In the rows, 128 means zero.
Known rows, with every way that one mark hangs from another:
leto(vezup): [130 107 141 111 120 182 128 119 138 131 190 163 143 136 130 125 127  80
 112 141 143  93 167 160 118 165 118 128 179 136 107 129 103 121 121 142
 138 109 126 107 138 142 142  85 125 140 166 172 146 130 124 123 125 163
 154 118 114 141  95 133 119 146 133 111 125 144 101 115]
bazom(kuboso(nubuva)): [142 107 144 123 144 205 113 137 133 210 177 112 122 132 122 121 108  99
 130 117 143 101 135 174 139 208  83 150 156 142 120 137 157 118  74 145
 129 112 143 105 116  97 138 125  94 118 147 162 137 122 123 151 131 113
 137 108 121 144 126 136 138 142 158 120  94 135  65 114]
nubuva(kame selum): [107 106 143  77 123 157 108 131 135 156 186 148 122 172 124 119 136  98
 163 164 118 103 152 139 126 116 174 125 155 153 115 133 116 141 128 164
 138 127 113 121 118 153 122  81  88 146 177 147 126 139 123 143 149  96
 132 130 123 137 132 152 131 144 144 129 150 128 117 146]
vovi(benop(leniv vezup(repa))): [118 142 157 174 144 160 106 113 133 149  96 140 150 127  90 122 110 101
 108 139 120 118 135 123 120 193 144 176 125  93 175 120 145 167 141 140
 131 134 120 123 157 127 115 200 125 131  94 157  92 117 129  36 102  97
 159 107  88 145  92 143 173 150 131 130  65 127 101  85]
simas(nubuva(selum)): [163  83 146 125 101 185 103 129 131  89 177 148 106 171 128 134 119  91
 104 165 156  90 140 142 146 156 171 119 171 137 123 136 101 127 111 136
 108 107 115 109 152 200 122  98  83 146 168 157 139 120 147 151 152 135
 157 125 116 139 130 128 131 161 130 120 181 124 110 130]
simas(bazom): [ 92 125 141 124 145 141 103 129 130 149 166 132 124 115 124 139 127 108
  93 120 141 101 141 162 133 146 124 128 165 123 106 133 104 132 117 116
 158 128 129 113 140 142 138 115 120 120 138 174 142 121  99 146 156 125
 154 117  95 139 128 138 157 127 150 123 155 139  97  85]
leniv(leto repa(vezup vovi)): [180 122 141 122 122 132 132 106  91 122 154 151 104 121 199 134 165 121
 123 140 151 132 128  85  88 140 130 148 113 134 123 111 116 130 125 121
 145 135 137 121 147  98 148 135 128 156  37 115 160  76 149 149 118 110
 148 143 108 144  64 123 102 142 108 140 110 152  90 161]
nubuva(kame(bazom) kuboso selum): [101 107 150  82 145 141  98 212 126 176 193 136 112 173 124 127 121  85
 196 171 106 115 165 134 116 127 202 116 149 169 122 166 154 152 126 193
 135 147  74 115 101 151 107  63  58 131 179  87 137 141 122 159 151 111
 145 136 124 147 148 122 155 161 152 119 133 106 121 111]
kuboso(nubuva): [139 106 136 125 120 202 104 120 137 199 162 138 127 136 121 126 111  96
 141 124 142  76 131 196 134 179 116 149 165 133 118 143 117 127 124 151
 119  98 128 107 129  99 134  99  95 121 148 161 130 127  98 124 140 117
 137 107 125 145 125 132 126 139 139 122 121 142  75 115]
leniv(repa): [135 130 147 126 123 150 125 110 134 148 161 142 130 161 123 135 133 140
 105 150 146 110 132 127 124 155 126 126 156 123 110 148 111 137 149 132
 149 110 134 112 134 137 146 117 121 129 101 150 153 116 128 139 135 110
 167 137 127 140 119 139 114 142 123 124 121 128  87 126]
benop(leniv(leto) simas vezup(repa)): [127 157 154 212  91 159 129 108  70 133 107 142 161  22 101 132 139 101
 123 134 124 114 115 136 108 158 155 182 124  95 227 109 103 147 130 128
 136 127 112 136 141 117 127 170 144 133  55 173 119  91 166 100  95  98
 147  91  97 152  90 113 148 151 140 129  48 117 104 129]
selum(nubuva): [137 103 135 110 125 184 132 111 126 109 155 131 126 142 122  99 114  79
 127 133 145 113 135 153 131 165 126 122 152 129 106 130 101 123 152 145
 123 107 135 116 126 213 131 107 121 129 146 162 133 121 106 144 142 105
 136 116  95 138 129 119 126 154 142 114 127 121  87 101]
simas(bazom(selum) nubuva): [118 100 146 124 124 172 109 145 115  98 147 135 110 138 137 140 113 107
  84 102 149  94 134 140 142 152 101 115 175 128 120 121  83 140 112  87
 147  96 144 100 145 193 143 118 129 161 158 180 146 120  76 169 153 133
 190 104  91 139 139 124 167 132 130 116 208 146 126  84]
vovi(benop(simas)): [126 129 152 140  85 157 111 110 123 147  97 148 124 137  94 138 116  96
  95 111 142  82 177 154 140 106 118 133 158 113 156 124  76 117 156 145
 160 123 110 117 130 159 146  97 140 112 140 154 134 102 109  57 140 126
 148  91 123 156 168 137 178 109 147 110 110 129  78 102]
vezup(repa(leniv vovi)): [148 129 136 122 127 104  97  92 161 132 108 132  69 156 164  87 116 106
 129 175 102 130 108  71 134 148 135 164 132 128 126 110  89 136 131 140
 135 145 134 124 159  87 127 150 102 138 181 143 105  86 117 139 107 101
 146 109  81 120  45 115 115 166 159 140  62 171  90 133]
kame(repa(leniv)): [140 120 145 101 142 142  81  93 153 142 131 139  82 133 125  91 106 109
 113 116 131 116 137  75 152 145 129 146 136 117 107 125 136 123 147 142
 157 127 131  99 139 138 125 125 108 129 185 146 110 108 133 133 139 110
 111 104 116 134 102 140 103 169 147 124 122 157 101 124]
vovi(benop(simas(nubuva))): [155 112 146 147  73 185 107 116 125  94 105 146 116 144 104 140 108  97
  91 107 147  70 161 144 152 108 139 121 170 106 163 118  71 109 126 122
 138 114 110 105 139 208 147  90 136 126 137 159 121 102 137  58 146 131
 172  89 120 152 169 121 184 119 134 105 118 133  85 102]
kuboso(nubuva(selum)): [145  83 138 121 110 198  91 128 139 198 179 152 112 170 128 133 119  82
 154 154 142  80 144 185 139 178 145 151 158 147 122 153 107 130 118 157
 107 105 115 118 141  99 126  93  62 147 172 149 144 127  98 142 142 124
 123 113 124 139 133 143 117 147 126 124 170 121  87 131]
nubuva(selum(repa)): [147  93 144 118 122 169 124 122 138 156 183 141 118 163 107 153 146 112
 123 161 164 122 136 167 129 146 154 124 151 137 107 137  96  93 141 161
 120 118  87 125 146 175  89 136  90 133 158 152 146 121 109 153 147 135
 133 127 117 127 134 145 121 141 162 124 165 121 101 124]
vezup(repa(vovi)): [132 131 138 128 135 137 119  96 149 133 137 130  95 149 166 121 123 105
 136 165  99 109 110 111 117 150 131 143 148 130 130 118  94 144 131 129
 131 138 133 121 153 107 131 120 111 122 124 135 117 102 108 131 112 115
 144 122  81 130  83 125 120 161 165 141  69 164  85 130]
benop(leniv(leto) simas(nubuva) vezup): [151 127 153 209  75 192 110 122  54  79 123 143 152   5 104 136 136  94
 111  98 158 100 128 148 111 157 170 171 129  90 227 107 119 134  98 132
 124 115 106 107 136 194 134 144 152 136  93 185 128  87 198 101 133 104
 159  96 111 155 115 105 156 136 122 119 102 130 107 119]
vovi(benop): [132 133 142 114 128 156 114 116 138 151 125 146 119 166 103 122 118  90
  94 132 141  96 167 166 141 148 115 126 156 127 111 135 107 131 149 150
 147 121 125 118 137 156 129 116 134 121 145 141 129 118  99  64 143 115
 145 110 117 152 144 143 165 122 148 124 118 138  82  94]
kame(bazom repa(leniv(leto))): [172 136 157 137 120 139  82 163  90 151 136 162  88  82 125  94 120  90
  92 115 134 109 139 106 150 135 133 137 139 135 116 130 157 120 142 142
 148 136 123 102 142 134 105 119 118 132 158 112 133 100 157 134 150 102
 106  89 109 144 116 105 145 179 148 129 142 124 117 129]
simas(bazom nubuva): [118 103 141 131 138 171  94 132 127  94 163 135 118 118 134 143 119 107
  81 118 149  88 128 156 145 146 149 112 174 118 113 129 100 130  88  96
 136 114 129 101 145 192 133 114 120 131 144 180 128 117 123 151 156 133
 176 116  97 142 129 123 161 134 142 120 158 144 106  82]
benop(leniv(repa) simas): [123 133 148 170  81 144 117 105 114 149 138 144 138 107 109 132 139 140
 120 100 148 110 139  98 124  98 144 174 141  87 198 136  97 119 145 137
 166 118 121 119 124 136 163 141 137 133  83 172 150  95 154 127 132  92
 168 126 126 144 121 117 123 134 109 114 106 122  92 116]
kame(bazom(selum) repa(leniv vezup)): [190  95 163  99 125 151  92 165 151 130 129 161  56 152 153 123 104 119
  97  80 134 139 144  51 145 120  90 172 113 134 119 114 140 124 157 158
 157 122 136  82 136 126 134 134  81 189 156 131 122  99 104 141 131 123
 131 112  98 135 106 107 125 188 111 111 192 128 130 104]
vovi(benop(leniv simas)): [119 129 150 160  86 158  95 112 118 158 103 145 130 108  84 122 118  97
 112  81 139  96 173 144 145  89 125 177 140  91 197 124 100 117 146 155
 163 124 114 116 137 152 151 137 139 121 127 163 124  98 120  54 139 101
 146  93 116 152 147 129 176 112 133 115  96 124  88  88]
leniv(leto repa(simas(nubuva) vezup)): [221 109 147 120  95 163 140 102  98  65 200 149 140 134 142 175 161 140
  75 154 171  94 156 103 126 159 154 126 142 138 101 107 110 133  98 101
 124 106 159 105 128 183 135 134 131 138  24 128 152 147 183 147 126 124
 181 154 104 153 119 104 119 139  95 126 112 130  96 163]
benop(leniv vezup): [110 128 150 164 139 176 111 116 121 131 142 136 151  78 101 127 126 107
 122 107 147 132 131 145 114 194 136 193 120 107 175 125 162 151 125 164
 136 119 122 113 135 140 127 161 121 130 126 181 119 115 139 106 127 106
 146 118 105 148  94 136 137 149 132 124 106 134 102  82]
bazom(selum(repa)): [136 113 152 118 122 176 149 125 136 153 148 131 127 153 102 142 135 125
 109 113 166 128 131 164 115 151  83 133 157 135 113 125  91 106 168 146
 135 104 114 107 135 175 107 145 131 140 151 172 154 126  54 157 134 129
 154 105 115 128 138 129 124 131 162 119 160 136  97 111]
selum(nubuva(kame(bazom))): [119  97 145  80 118 172 114 178 113 127 167 144 131 138 116  99 111  80
 164 128 122 103 134 150 128 115 152 108 157 139 111 127 129 128 145 167
 132 137 127 109  99 220 125  90 104 133 163 142 119 145 127 139 155  79
 145 119  95 144 146  99 171 167 147 117 126 109 108 101]
simas(nubuva(kame(bazom) kuboso)): [118 112 147  89 139 168  96 206 126 126 179 124 120 138 129 128 104 101
 175 132 114  96 139 128 115 129 192 105 167 152 124 145 155 140 105 162
 120 143  90  94  96 193 117  72  94 123 163 110 115 145 153 150 163 106
 182 127 118 147 147  99 175 163 163 113  89 128 117 105]
benop(leniv(leto)): [132 157 149 150 111 172 107 125  75 141 158 143 147  64 110 103 149  84
 112 110 151 118 136 175 120 138 129 171 147 124 145 127 139 139 126 142
 130 112 132 122 136 141 122 150 147 128  97 155 139 112 137 134 140  87
 131 112 112 152 104 121 135 140 147 141  99 127  99 122]
kuboso(nubuva(kame selum(repa(simas)))): [128  61 132  68 118 177 118 124 142 222 222 144 148 167  89 161 147 120
 186 156 140  75 149 170 138 150 187 143 161 149  92 124 124 106 110 166
 112 128 103 121  97 146  88 115  56 115 186 143 126 199 111 157 138 108
 129 134 117 129 166 132 122 122 159 132 141 136  98 163]
vezup(repa(vovi(benop))): [130 133 137 130 137 133 109  98 149 149 102 136  92 179 148 109 119  91
 114 161  98 103 134 106 133 145 122 138 146 122 130 112  97 145 144 131
 138 146 129 132 163 108 130 136 122 123 124 118 110 100  92  66 111 114
 149 108  85 143 102 136 160 144 160 142  71 163  82 116]

Rows:
[124  85 143 129 130 164  87 145 125 102 186 145 106 154 140 146 130  90
  91 152 155  87 146 140 154 147 175 108 171 130 114 136  89 134  88 107
 127 115 116 116 158 194 121 110  85 149 164 167 143 117 128 168 160 143
 167 122  99 141 132 136 156 143 127 124 213 125 120 102] => simas(bazom nubuva(selum))
[155 101 127  85 140  80  93  94 153 104 152 133  73 128 178 137 133 123
  98 125 145 129 160  51 139 133 132 188  95 135  97  80 112 125  85 132
 173 155 156 100 133 108 144 148  84 141 171 146 119 125 116 158 122 129
 149 141  48 126  75 107 136 128 124 127 120 180  98 105] => repa(leniv simas(bazom) vezup vovi)
[ 98  60 141  71 143 193  79 123 145 231 192 163 108 156 133 110 114  95
 200 116 100  69 136 118 134 144 184 138 153 133 124 139 151 131 117 152
 125 128 110 115 116 113 120  80  58 147 173 133 105 139 120 140 148  99
  99 111 135 140 147 160 104 156 132 131 170 142 120 167] => kuboso(nubuva(kame(repa) selum))
[ 87  92 162  67 162 142  74 195 134 195 193 146  91 159 132 119 115  91
 198 129  83 108 156  78 125 123 216 112 148 151 129 159 188 144 131 170
 142 160  76 110 102 155 105  55  58 124 168  80 127 134 137 159 160 117
 113 135 125 151 162 137 135 177 151 127 153 120 136 135] => nubuva(kame(bazom repa) kuboso selum)
[112 125 151 189 100 163 107 113 110 143  82 148 144  78  70 138 121  93
 111  88 141 110 166 135 127 151 142 185 121  82 220 116 125 137 134 165
 162 131 106 119 131 152 144 153 134 125 122 172 120 100 140  30 128 109
 152  93 112 158 136 131 180 116 119 112  95 134  93  79] => vovi(benop(leniv simas vezup))
[156 144 132 129 108 103 126  97  80 142 129 157 129 147 129 121 159 112
  93 152 144  86 184  94 135 166 132 138 133 137 103 106 128 148 130 113
 152 135 155 131 142 131 135 128 155 104  82  90 160 138 131  87 122 110
 155 128 100 150 134 122 149 104 117 148 103 162  71 153] => leniv(leto repa(simas vovi(benop)))
[175 138 154 144 119 158 129 118  83 135 177 152 143  94 147 128 164 132
 107 112 162 141 128 110  96 133 136 177 117 114 148 128 136 136 132 134
 142 118 137 115 143 114 144 183 134 165  12 143 144  95 164 140 114  92
 158 147 117 147  71 128 106 143  94 135 104 116 100 135] => benop(leniv(leto repa(vezup)))
[109 108 165  88 154 166 117 195 119 181 162 135 104 137 125 102 111 119
 133  77 105 122 146  70 141 137  82 129 147 148 133 115 206 137 108 144
 171 141 145  92  89 159 126 105 110 139 157 133 132 142 115 170 140 102
 127 111 113 147 161 126 164 168 158 120 164 129 130 127] => nubuva(kame(bazom(kuboso selum) repa))
[ 80 116 146 169 125 136 107 127 107 142  82 139 127  90  93 165 120 103
  84 103 140  96 168 140 132 166 135 135 137  95 173 120  96 135 120 121
 179 142  97 121 142 150 141 128 136 126 133 177 131  97 107  49 136 140
 162  84 100 152 158 145 205  95 126 101 137 141  95  59] => vovi(benop(simas(bazom) vezup))
[ 72  81 141  56 176 118  77 124 143 181 172 137  68 160 179  92 135  85
 236 127  75 117 152  33 108 137 219 133 126 142 130 136 179 144 120 160
 145 173  86 120 111 141 118  64  71 127 185  78 115 107 120 166 148 116
 103 136 114 142 120 154  91 156 163 143 121 173 114 162] => nubuva(kame(repa(vovi)) kuboso selum)
[182 114 146  95 114 141 141  85 157 116 196 145 137 176 134 177 149 155
  93 149 153 110 163  88 132 149 126 155 126 135  94 114 114 129 129 134
 151 119 158 106 116 132 144 128 100 124  56 139 154 155 146 137 115 128
 169 166 103 146 117 123 102 140 103 121 114 131  87 133] => leniv(repa(simas vezup))
[219  77 125  91 107 132  99  88 164  40 148 137  69 149 174 127 120 118
 105 134 152 123 150  43 139 140 147 177 104 136 101  76 113 120  83 144
 131 137 153  91 129 162 142 134  83 146 174 133 104 130 167 149 125 129
 164 143  69 130  75  91 118 149 117 128  96 179  92 126] => repa(leniv simas(nubuva) vezup vovi)
[199  98 163  99 156 143  93 172 152 142 162 134  61 127 152 115 104 130
  88  99 137 157 146  35 154 150 100 163  99 138 118 110 199  97  89 160
 167 155 136  88 126 116 127 156  74 149 138 131 114  93 175 157 130 125
 122 121  98 142 100 119 141 189 140 110 125 128 109 108] => kame(bazom(kuboso) repa(leniv vezup))
[180  65 140 119 142 174 104 144 137 218 176 121  87 163 111 109 126 113
 137 161 174 144 137 131 153 210 123 166 138 149 110 136 140  78  79 174
 119 121  94 112 136 108  91 187  58 151 214 159 132 106 129 178 132 128
 130 103 125 113 102 138 121 137 156 117 138 133  71 131] => bazom(kuboso(nubuva(selum(repa(leniv)))))
[183 113 139 125  88 180 136 108 109  74 207 169 169 123 127 142 143  79
  80 184 130  59 161 145 140 182 153 116 190 143 111  98  90 140  88  89
  99 101 158 110 144 179 121 115 140 129 107 147 140 174 175 134  95 162
 183 117  79 144  97 105 128 160 133 129  78 140 117 162] => leniv(leto(vezup(repa(simas(nubuva)))))
[161 108 143 139 103 160 111 103 130  95 186 141 157 144 100 137 141 151
  90 122 156  93 150  92 154 150 158 165 152 105 136 122 138 138 112 118
 131 107 156 105 123 194 139 153 119 113  93 162 137 170 179 143 132 103
 188 158  98 146 128 107 124 145 102 130 110 131  97 121] => benop(leniv(repa(simas(nubuva))))
[138 130 130 113 125 116 116  78 152 137 119 141 109 184 127 129 125 105
 101 165  98  81 164  98 152 156 131 150 144 129 112  97 107 146 131 126
 141 144 154 125 148 121 125 133 115  94 128 103 115 158 103  73 103 118
 149 123  64 146 124 121 159 131 153 142  59 168  76 127] => vezup(repa(simas vovi(benop)))
[108 123 144 177 148 143 110  99 130 132 116 128 122  90 144 111 122 107
 148 138 106 140  98  89 105 195 149 198 110 101 192 107 146 158 120 141
 127 150 121 124 151  96 124 177 112 135 110 161 102  99 135 110  99 104
 148 125  74 138  54 122 126 172 144 148  55 161 101 111] => benop(leniv vezup(repa(vovi)))
[168  99 143 107 141 128 113 101 140 133 119 153  81 195 178 136 136 132
 111 129 136 129 159  59 108 138 123 141 111 115 120 113 117 130 142 137
 156 145 135 117 154 102 154 147 112 155  73 109 135  84 119  76 115 124
 164 142 103 146  93 142 138 126 105 129 116 159  77 115] => leniv(repa(vezup vovi(benop)))
[172  98 148 126 114 126 114 179 123 138 104 140  65 148 140 106 120 118
 115 115 150 154 128  99 130 127  91 164 128 139 123 109 105 104 158 174
 140 142 103 103 144 138 110 158  98 159 223 134 148 105  73 163 137 121
 157 107  90 116  96  86 151 151 158 128 165 162 108  96] => kame(bazom(selum(repa(leniv vovi))))
[148 155 144 143 106 133 122 101  80 141 181 153 174  94  99 126 163 129
  93 129 160 104 161 118 135 152 144 172 140 124 130 125 146 150 128 125
 145 116 158 127 128 140 133 160 151 105  55 140 164 154 159 145 125  85
 151 143 110 146 117 113 113 130 111 145 101 125  92 144] => benop(leniv(leto repa(simas)))
[ 94 102 144  83 168 162 107 158 120 121 186 106 125 116 136 123 127 120
 120 118 136 107 128 117 139 151 139 107 160 135 118 111 155 125  32 100
 158 144 138 107 101 198 129 132 123 128 157 186 116 140 152 178 151 103
 183 114 106 143 135 133 187 126 164 121 119 151 112 107] => simas(bazom(kuboso) nubuva(kame))
[112  81 132  78 130 187  95 138 136 220 193 150 123 170 126 122 125  94
 196 151 118  81 144 167 125 149 172 145 165 152 119 144 122 142 112 165
 115 120 110 123 112 106 125  84  65 155 186 150 120 145 108 140 143  97
 127 112 133 139 129 143 125 147 133 130 151 130 102 150] => kuboso(nubuva(kame selum))
[114  95 144  63 145 181 160 148 109 138 156 112 127 158 129  69 112  85
 166 113 133 141 141  99 124 173  71 127 137 163 119 104 150 137 113 143
 145 114 164 106  85 222 144 129 122 156 172 171 136 141  91 185 132  87
 152 104 102 135 137 118 147 140 145 112 128 133 104 129] => bazom(kuboso selum(nubuva(kame)))
[120 124 153  95 144 160 118 200 119 168 179 115 129 127 116 119 120 113
 133 129 122 120 142 139 131 136 112 124 150 157 121 121 184 124  81 161
 157 153 131 106  90 148 125 109 106 116 157 147 129 146 151 154 152  94
 151 123 118 145 144 111 186 158 171 118  96 119 106 109] => nubuva(kame(bazom(kuboso)))
[100 107 139 103 137 140 126 108 154 140 212 157 159 144 125 159 130  98
  82 165 114  74 170 130 145 175 136 133 185 128  96 113  83 136  97  90
 145 129 156 119 137 133 134 119 113 122 138 168 141 178 120 139  97 171
 182 131  58 136  98 133 136 141 133 121 105 149 121 107] => leto(vezup(repa(simas(bazom))))
[ 85 104 132  83 145 162  95 142 128 116 176 131 129 117 136 132 125 116
 127 122 128  82 123 144 136 118 171 101 172 123 110 117 111 137  84 103
 145 136 123  99 118 204 135 103 124 135 163 181 105 136 129 151 161 100
 181 118 103 145 134 129 172 126 155 119 142 152 121 106] => simas(bazom nubuva(kame))
[183  83 134  77 140 108  91  61 172 103 149 148  62 138 179 121 124 124
 120 106 121 125 155   4 147 136 140 191  86 123 100  75 149 115 113 140
 163 159 152  94 131 117 130 131  84 124 160 118 102 121 149 143 116 124
 100 141  70 133  85 121  82 158 128 137 107 186  95 141] => kame(repa(leniv simas vezup vovi))
[137 132 145 130 112 137 117  96 130 145 183 143 162 142  90 133 147 143
  95 122 149 105 158  98 143 147 142 178 139 112 133 131 144 140 133 133
 151 114 156 117 116 141 139 153 123 107  91 152 147 169 148 142 129  92
 169 158 102 141 118 119 114 137 106 131 102 131  94 117] => benop(leniv(repa(simas)))
[199  77 133 101 105 160 115  87 154  50 179 136  98 143 173 159 131 118
 108 122 146  97 146  83 137 143 148 162 123 135 113  81 118 121  87 132
 127 137 155  93 127 175 139 110  93 125 119 133 117 142 157 146 122 140
 155 157  76 144 108 102 120 147 126 131 102 172  90 128] => repa(simas(nubuva) vezup vovi)
[ 75  99 138  85 175 169 104 160 121 236 190 110 130 112 134 121 121 111
 157 110 126  99 134 155 128 179 122 137 157 140 115 123 164 128  40 124
 158 144 136 112  91 100 137 132  93 129 163 178 117 146 110 170 148  95
 153 102 110 142 135 142 168 113 163 124 108 149  91 110] => simas(bazom(kuboso(nubuva(kame))))
[179  97 135  89 120 136 130  82 154  98 175 136 104 139 166 155 138 115
 121 125 136 111 159  94 118 139 125 178 107 144 109  87 121 121 107 154
 146 138 155 107 121 125 142 106  96 114 112 127 126 142 128 138 119 129
 130 153  77 140 107 114 112 137 133 134  95 161  80 126] => repa(simas vezup vovi)
